Known rows, with every step that occurs
N-C-F-A-U-R: [ 1.07  1.07 -0.05  2.34  2.45  0.01 -1.29 -0.09  2.07 -0.85 -3.27  2.12
  3.27 -2.15 -2.68 -2.73 -0.46  2.05 -1.50  1.16 -0.64 -0.60  0.28 -0.31
  2.35]
M-C-F-A-U-R: [ 0.74  1.38  0.22  2.24  2.36  0.25 -0.72  0.03  2.81 -1.65 -2.94  2.79
  3.12 -2.12 -1.63 -3.77 -0.54  2.30 -1.58  2.34 -0.58 -0.73  0.53 -0.56
  2.54]
M-C-F-A-U-R-N: [ 0.60  0.57 -0.52  2.59  5.68  1.67 -1.22  2.54  3.40 -1.69 -1.86  2.37
  2.17 -1.25 -2.74 -2.39 -1.82  0.92 -2.13  3.50 -0.31 -0.71  0.18 -0.45
  2.64]
U-R-C: [ 1.35  0.86 -1.14 -0.69  1.42  2.91  0.83  1.31 -2.79 -1.13 -0.52  0.16
  2.23 -2.13  0.19 -0.36 -0.93 -0.42 -0.73  3.01  0.75 -0.12  1.47  0.08
  2.27]
C-F-A-U-R-N-P: [-0.41  1.96 -0.95 -2.30  5.20  1.00 -1.07  1.08  3.33 -1.20 -1.46  1.70
  0.99 -0.78 -0.66 -1.19 -2.82 -1.71  0.40 -0.68  0.84 -0.03 -0.07 -0.19
  2.21]
R-C-F: [-1.04  0.61 -1.27 -3.25  4.09  2.54 -0.47  0.81  0.41 -1.39  1.71 -0.79
 -0.07 -0.85 -2.68  0.71 -1.83 -1.92 -0.52  2.82  0.58 -0.52  0.19  0.03
  2.24]
U-R-C-F: [-0.55  0.43 -1.86 -2.24  3.69  2.45 -0.28  0.99  0.14 -1.46  1.95 -0.70
  1.58 -1.96 -2.17 -0.51 -2.17 -2.14 -1.36  2.60  0.44 -0.98  0.29  0.48
  2.23]
C-F-A-U-R-N-M: [ 0.59 -0.14 -2.29  0.11  7.09 -0.29 -3.02  1.13  4.67 -0.48 -0.33  1.65
  2.43 -1.77 -3.86 -2.10 -1.79 -1.65  0.56  0.88 -0.17 -0.76  0.15 -1.70
  2.38]
N-P: [-0.63  1.95 -0.04 -4.72  0.70  0.05  0.34 -0.29  0.24 -0.99  0.01  1.79
 -0.74 -0.53  1.56 -0.24 -1.26 -0.77  2.27 -1.74  1.43  0.64  0.18 -0.30
  1.93]
F-C: [ 0.94  1.20  1.77  2.69  1.43 -0.58  0.90  0.36 -3.77 -1.67 -0.94 -0.66
  0.61 -3.03 -0.19 -0.34  1.32  3.90 -0.40  2.76  0.57 -0.48  1.53  0.60
  2.41]
M-N-C-F-A-U-R: [ 0.89  0.69  0.13  2.78  2.29  0.42 -1.75  0.32  3.01 -1.31 -3.34  3.26
  3.41 -0.69 -2.82 -2.87 -0.40  1.94 -1.36  1.93 -0.83 -0.40  0.04 -0.21
  2.34]
U-R-C-F-A: [-0.48  2.02  0.17 -0.82  4.28  2.58 -1.91  0.45  2.79 -0.57 -2.78 -1.19
  0.92 -0.57 -2.34 -0.50 -0.54 -1.07 -1.76  2.47  0.49 -0.12  0.02 -0.71
  2.31]
C-F-A-U-R-N: [ 0.97  0.71 -0.80  2.23  4.88  1.16 -1.34  1.85  3.17 -1.10 -2.12  1.57
  2.43 -1.58 -2.95 -2.03 -1.36  0.54 -2.05  1.80 -0.32 -0.78 -0.02 -0.29
  2.51]
M-R-C-F-A: [-0.72  2.23  1.11 -1.07  4.30  2.80 -2.49  0.34  4.22 -0.45 -2.94 -0.52
  0.06  1.53 -1.51 -0.34 -0.37 -0.64 -1.47  2.38  0.77  0.48 -0.47 -0.72
  2.52]
U-R-A-F-C: [ 2.00  1.72  0.78  1.86 -0.51 -1.26  1.11 -0.70 -6.92 -2.06 -1.74 -2.39
  2.09 -3.98  0.92 -1.69  2.64  1.96 -1.53  2.48  0.19 -1.35  1.96  0.18
  2.30]
P-R-U: [-0.47  2.49  0.39 -2.48  3.95  1.25  0.46 -0.89 -2.58 -0.64  5.22  1.49
  0.29  1.13  0.37  0.73  1.54  0.84 -2.21  0.97  0.58  0.37  2.43 -0.46
  1.71]
C-F: [-1.17  0.43 -0.67 -2.62  2.11  0.45 -0.63 -0.02  1.76 -1.20  2.01  0.10
 -0.05 -1.32 -2.51 -0.72 -1.01 -0.73 -0.58  0.70  0.31 -0.81 -0.63  0.04
  2.13]
N-R: [-2.21 -0.49  0.35 -0.90  1.12 -0.55 -1.01 -1.19  2.61 -0.42 -0.57  0.70
  0.98 -0.31  2.40 -0.38 -0.05  0.80  0.30  3.42  0.60  0.44 -0.33  0.10
  2.36]
N-R-C-F-A-U: [-0.94  1.86  1.04  0.32  5.26  0.95 -2.09 -1.31  5.13 -0.94 -5.29  1.36
  0.46  0.92 -3.15 -0.27 -0.06  1.92  0.03  3.29 -0.51  0.44  0.17 -1.53
  2.68]
C-F-A: [-1.00  2.07  1.00 -1.06  3.13  1.22 -2.20 -0.26  3.95 -0.36 -2.71 -0.68
 -0.19 -0.11 -2.60 -0.66  0.26 -0.12 -1.25  1.16  0.38 -0.01 -0.62 -0.97
  2.23]
N-P-R-C-F: [-2.76  1.25 -0.85 -4.71  4.31  2.60  0.43  0.61 -1.00 -1.54  3.14  0.55
  1.31 -0.31 -2.06  1.53 -2.19 -2.74 -1.04  2.07  0.71 -0.47  0.52  0.13
  2.31]
U-R-A: [ 1.64  1.37 -1.40 -2.20 -1.77  2.55 -0.28  0.18 -1.72 -0.80 -1.47 -0.36
  4.05  0.03 -0.12 -1.46  0.42 -1.56 -1.78 -2.15  0.23 -1.05  0.83  0.39
  2.16]
M-C: [-0.73  0.48  1.32 -0.36  1.49  1.42  0.54  1.90  0.40 -2.49  0.55  3.64
 -0.79 -0.16  0.57 -1.52 -0.65  2.60  0.04  5.31  0.48  0.33  0.76 -0.94
  2.53]

Rows
[ 1.35  1.77  0.38 -1.04  1.33  1.02 -1.87 -1.28  3.34 -0.94 -3.94  3.46
  2.11  3.15 -1.46 -1.60  0.62  1.58  0.80 -1.34 -0.40  0.25  0.37 -1.21
  2.76]
N-M-R-A-U
[-0.68  1.87  0.45 -1.41  5.40  2.34 -3.12  0.30  4.90 -0.29 -2.35 -0.41
  0.32  1.32 -2.02 -0.53 -0.73 -1.44 -0.76  2.17  0.75  0.41 -0.41 -1.16
  2.52]
N-M-R-C-F-A
[ 1.08  1.48 -0.04  1.99  1.47 -0.12 -0.80 -0.69  2.53 -1.06 -3.26  1.99
  3.35 -2.43 -1.87 -3.46 -0.05  1.92 -1.51  0.59 -0.57 -0.81  0.29 -0.41
  2.40]
C-F-A-U-R
[ 1.01  0.52  0.75  1.09  2.25  1.62 -1.38  2.18  3.13 -0.79 -0.39  2.86
  0.59  1.84  0.81 -1.51 -0.83  1.07 -1.27  1.26  0.86  0.54 -0.85  0.17
  2.73]
M-R-N
[-1.18 -0.51 -0.75 -1.92  4.01  0.99 -1.68  1.20  0.93 -0.78  1.95  0.34
 -0.23 -0.71 -4.07  0.73 -1.81 -0.51 -0.56  1.91  0.14 -0.42 -0.67  0.19
  2.03]
N-C-F
[ 0.10  1.68  1.61  1.83  5.62  0.94 -2.98  0.01  5.84 -0.74 -5.10  2.96
  0.35  2.08 -4.03 -0.80 -0.37  2.77 -0.56  2.07 -0.57  0.58 -0.52 -1.28
  2.75]
M-R-N-C-F-A-U
[-0.52  1.09  0.30  0.69  5.49  1.84 -3.04  1.51  3.63 -0.19 -2.54 -0.51
  0.84 -0.29 -3.81 -0.27 -1.01 -0.45 -2.13  2.26  0.17 -0.11 -0.62 -0.52
  2.25]
U-R-N-C-F-A
[-1.29  0.76  0.60 -0.08  2.41  1.34  0.77  2.00 -1.55 -1.00  1.48  2.96
  2.28 -0.19 -1.49  0.92 -0.27  0.42 -2.36  1.78  0.22 -0.17  0.45 -0.38
  2.53]
P-R-N
[-0.79 -0.24 -1.33 -1.50  4.85 -0.24 -1.25  1.22  0.88 -0.42  2.35  2.84
  2.34 -0.97 -2.49 -0.04 -0.92 -1.51  0.56  0.69  0.23 -0.31  0.57 -1.72
  2.39]
P-R-N-M
[ 1.63  1.67  0.40  2.48  0.47 -0.28 -0.51 -0.74  1.77 -0.92 -4.05  2.40
  3.33 -2.40 -1.12 -3.36  0.54  2.70 -1.19  0.50 -0.49 -0.48  0.55 -0.64
  2.39]
F-A-U-R
[-1.03  2.53  1.50  0.08  4.43  1.20 -1.09 -1.06  2.94 -1.09 -4.31  2.47
  1.21  0.81 -4.02  0.19  0.37  2.12 -0.74  2.31 -0.65  0.23  0.66 -1.70
  2.70]
P-R-C-F-A-U
[ 1.48  1.66 -0.45  0.42  2.94  2.81  0.06  0.68 -0.86 -1.13 -3.42  0.81
  2.32 -1.36 -1.07 -0.55 -0.57  0.70 -0.66  3.35  0.20  0.12  1.57 -0.66
  2.45]
F-A-U-R-C
[-0.37  0.67 -1.70 -1.75  4.25  2.14 -0.39  0.59  0.85 -1.63  0.75  0.00
  1.64 -1.76 -2.91 -0.68 -2.09 -1.34 -1.07  2.71  0.08 -0.94  0.43  0.19
  2.33]
A-U-R-C-F
[-0.74 -0.23 -0.01 -1.08  3.95  0.55 -0.76  1.79  1.89 -2.13  1.45  3.95
 -0.23 -0.44 -0.44 -1.85 -1.32  1.02  1.55  4.87  0.41  0.18  0.87 -1.82
  2.52]
N-M-C
[ 1.17  1.99  0.28 -1.21  0.58  1.26 -0.60 -1.18  1.11 -1.19 -4.38  2.26
  1.46  1.59 -2.68 -0.37  1.05  1.93  0.51 -0.89 -0.64 -0.03  0.87 -1.22
  2.51]
R-A-U
[-1.35  1.51  0.60 -2.37  1.53  3.14  1.82  0.83 -4.78 -1.16  1.06  1.77
  2.17 -0.03 -0.37  2.39 -0.08 -0.26 -1.22  3.42  0.64  0.42  1.77 -0.52
  2.49]
P-R-C
[ 0.10  2.09  0.92  0.30  5.51  0.82 -2.75 -1.02  5.90 -0.84 -4.76  2.55
  0.66  1.70 -3.36 -1.28 -0.18  1.67  0.58  1.81 -0.36  0.53  0.05 -1.89
  2.77]
N-M-R-C-F-A-U
[-1.81  1.41  1.12 -0.16  5.63  2.00 -2.55  1.29  2.79 -0.18 -1.79  0.27
  0.81  0.72 -4.11  1.02 -0.62 -0.39 -2.37  2.45  0.13  0.19 -0.47 -0.81
  2.35]
P-R-N-C-F-A
[ 0.16  1.60 -0.97 -2.19  3.51  0.55 -0.10  1.08  1.59 -1.27 -0.88  2.55
  1.11 -1.12  0.32 -1.21 -2.53 -0.89  0.97 -0.91  0.92  0.12  0.28 -0.07
  2.17]
A-U-R-N-P
[-0.04  2.33  1.10  0.22  4.70  1.16 -1.62 -0.92  4.07 -1.04 -5.19  1.65
  0.17  0.56 -4.09 -0.31  0.19  2.16  0.05  2.28 -0.53  0.33  0.41 -1.74
  2.61]
R-C-F-A-U
[-0.37  1.16 -0.66 -1.94  5.80  0.76 -1.68 -1.39  1.99 -0.27  3.14 -0.65
 -1.28  1.27  2.11 -0.04  0.66  0.41 -0.59  2.92  0.90  0.76  1.57 -0.03
  1.69]
N-R-U
[-3.08  2.19  1.44 -4.01 -0.42  0.17  2.05 -0.60 -3.29 -1.08  2.58  4.05
  2.67 -0.01  1.14  1.04 -0.15 -0.22 -0.70 -0.97  0.79  0.25  0.89 -0.24
  2.29]
N-P-R
[-1.84  2.04  0.35 -4.11  2.35  3.13  1.83  0.75 -4.39 -1.26  1.25  1.97
  1.87  0.31  0.49  2.63 -1.04 -1.41 -0.26  2.36  1.10  0.68  1.78 -0.41
  2.38]
N-P-R-C
[-1.56  2.51  1.49 -0.64  4.83  1.44 -1.50 -0.69  3.93 -1.63 -4.15  3.74
  1.06  2.48 -3.60  0.09 -0.27  1.20  0.13  2.36 -0.51  0.64  0.37 -1.50
  2.63]
M-N-P-R-C-F-A-U
[-1.10  0.99  1.16  0.00  4.36  1.86 -3.36  1.05  4.33 -0.55 -2.67  0.63
 -0.23  1.80 -3.86  0.21 -0.28 -0.04 -1.03  2.70  0.10  0.50 -0.93 -0.77
  2.17]
M-N-C-F-A
[ 1.84  1.95  1.73  1.61 -0.51 -1.02  0.52 -0.84 -5.59 -1.97 -1.87 -1.66
  1.22 -1.96  1.75 -1.57  2.77  2.37 -1.24  2.37  0.48 -0.75  1.48  0.18
  2.51]
M-R-A-F-C
